Every row comes from one small tree of marks. Brackets hold a mark, then the marks that hang from it, in alphabetical order. Every link used is in the known rows. Which tree was each row made from?
Known rows:
(P (D (L U) (W E))): [ -1   0  43 -15  45 -12   8  17 -26  -4 -16  18  74 -24  24 -26  21 -21
 -13 -13  12  25]
(B (L U) (P (D W))): [ -6  -3  56   0 -84  -9 -14 -17 -49  -5 -16  43   3 -30   2  19  -2 -67
  27 -17  24  15]
(P (B (L D))): [ 11  -4 -31  25  -8   3   1   7   5  17   4   4 -65  48  11  30 -15  75
  26  14  -2   5]
(B P): [-21 -26  15   9 -77 -13   0 -10  23  -5 -14 -13 -25   3 -21   7  -1 -39
  -7   9   8 -15]
(L U): [  2 -15  30   2 -58   0   0   5 -13  -7  -6  -4  -8  22 -14 -25   3  75
   2  16  19   6]
(B L (P D)): [-21 -18  42  24 -62 -33  -1 -15   1  13 -25  24 -33 -10  10  45 -29 -85
  20   8  19 -10]
(B (L D) P): [-23 -21 -23  40 -76 -11 -18 -21 -19   8 -23   4 -41  58   1  53  -9 -45
  30  -6  13  -8]
(B (P D)): [-23 -27  44  16 -81 -37   3   0  27 -14 -23   3   5 -50  -1  24 -18 -75
   2   2  20  -2]
(U (L (D P (W B)))): [  8  30 -62  -3  26  22 -17 -12  20 -26  21 -28  21  -9 -23   4 -10 -24
  -6 -20 -16  -7]
(L (D P (W E)) U): [-16 -12 -38   2   0  12 -14   4 -46 -34 -15 -10 105   8 -14 -13  54 -23
   3 -44  13   4]
(D L P W): [  4  27  14 -22  33  15  -8 -13 -21 -11   8 -13  35   7  10 -35 -14 -23
   6 -12 -30 -22]
(U (L (D W))): [ 23   1  -2   3 -21  35 -14  -6  23 -26   6 -22 -26  81 -31   9 -15  35
  23 -22  -9  20]
(U (L (D (P B)))): [ 32  29 -59  21  18  12 -15   0  41 -35   8 -31  16 -31 -17  37 -34  20
   0  -1  -4   5]
(P (B L)): [ 19  -4  10   1  10   6  14   3  19  30  12   5 -82  31   1   7 -18  77
   7  35  -9  -8]
(U (L D)): [ 16  -2 -15  28 -21  12 -14  -2  35 -19  -7 -27 -33  72 -23  26 -29  41
  16   0   6  13]
(W B E): [-29 -36 -27  -4  56 -17  29  17  49  29   3 -23 -12   7 -13 -21  39  12
 -51  26   1 -23]
(D (P (B (L U))) W): [ 27  30   2 -22   4  26  -8 -10 -47  -3  19  20   7 -31  -4 -13   5  42
  13  -1  -7  -2]
(P (D L (W E))): [ -9 -11  44 -15  70 -11  18  16  12   6 -12   5  44   4  24 -18  10 -42
 -10 -10  -6   6]
(D (W B)): [-10 -12   6 -29   5  11  18   6  25  13  27 -10 -38  11 -17 -44  18  41
 -18   9 -19 -12]

Write each row's tree:
[ 15  -3  36   7   7 -19  18  12  25  23   4  24 -52 -19  21  25 -35  42
  16  28   5   4]  (P (B L) D)
[ 10  12 -37  -7  -8  18  -5   9   2 -33  16 -14  33 -24  -6  -6   6  24
  13 -27 -18   1]  (L (D (P B) W))
[ 12  14 -38  28  -7  11 -25 -13  19 -35  -8 -33  25  26 -21  31 -34  -8
  16 -13   2  -7]  (U (L (D P)))
[  3 -20 -36   2  53  19  11  12   4  19   4   4 -26  65  -1  16  39  41
   7 -13 -10   9]  (P (B (L (D (W E)))))
[ 19  19  35 -22  -8  18  -6  -1 -43  -5   6   6   9  20   9 -44   2  48
   3   1  -7  18]  (D (L U) W)
[ -2 -11 -61  -3  67  19   4   7  48  -1   9 -28   0  35 -28   4  32  -1
 -30 -13  -6  10]  (U (L (D (W B E))))
[  5   9  62 -16  13  -6   8   8   0  -2   1  11  10  -2  29 -22 -28 -11
  15  -5 -13  11]  (P (D L W))
[ -4  18  26 -23  42 -18  17  13  14  14  17  10   2 -49  33 -31 -19 -14
 -15   9 -15   5]  (P (D L (W B)))
[ 19  21   2 -22  31  27   2 -11 -10   7  22   6 -24  -2  -4  -5  -6  21
  15  -1 -26 -21]  (D (P (B L)) W)
[ -8   0 -51  27 -25 -10  -8  -1 -41  23   2  13 -35  27  14  12   4  66
   8  16  20   7]  (W (B (L D U)))
[-42 -29 -44  10  30 -25  13 -12  23  47 -11  -1 -35 -11  -8  24  36 -84
 -44  24   9 -32]  (W (B L P) E)
[-33 -17   3   9 -50 -48  13   5  42   4  -7   4   0 -96   5  16 -10 -83
 -29  18  18  -8]  (W (B (P D)))
[ 33  51  -4 -29  31  18  -9   3 -36 -21  19   4  58 -78  15 -37  -3  29
 -14  -1 -16  10]  (D (L U) (P B) W)
[-27 -29 -28   4  75 -12  23   2  23  55   1  -3 -48  43  -4  -1  29  12
 -31  31   0 -31]  (W (B L) E)
[ 29  13  51 -16 -14   4   7  11 -24   5  11  43 -21 -37  15  -2 -10  55
  22   5  10  31]  (P (B (L U)) (D W))
[-15   3  33  16 -34 -41  -1  -3  11  -5 -23   7  17 -60  30  22 -36 -94
  -5   7  10   2]  (B (P (D L)))
[  0  18  -5 -20  66  11  -8  -4 -48 -12  -9  -6  99 -19   6 -39  34 -31
 -20 -18  -5  -7]  (D (L U) P (W E))
[-11 -29 -13   2 -16  14  -3  15 -29 -18 -14  -5  51  52 -16 -17  61  34
   3 -31  17  24]  (L (D (W E)) U)
[ 24  42  -7 -29  56  17   2   1   1 -10  24  -9  26 -48  14 -31 -13   5
 -12   1 -35 -10]  (D L (P B) W)
[ -9  -8  14  18 -82  -7 -16 -24 -41  11 -19  19 -32  10  -8  24   0 -22
   9  12  25  -3]  (B (L U) P)
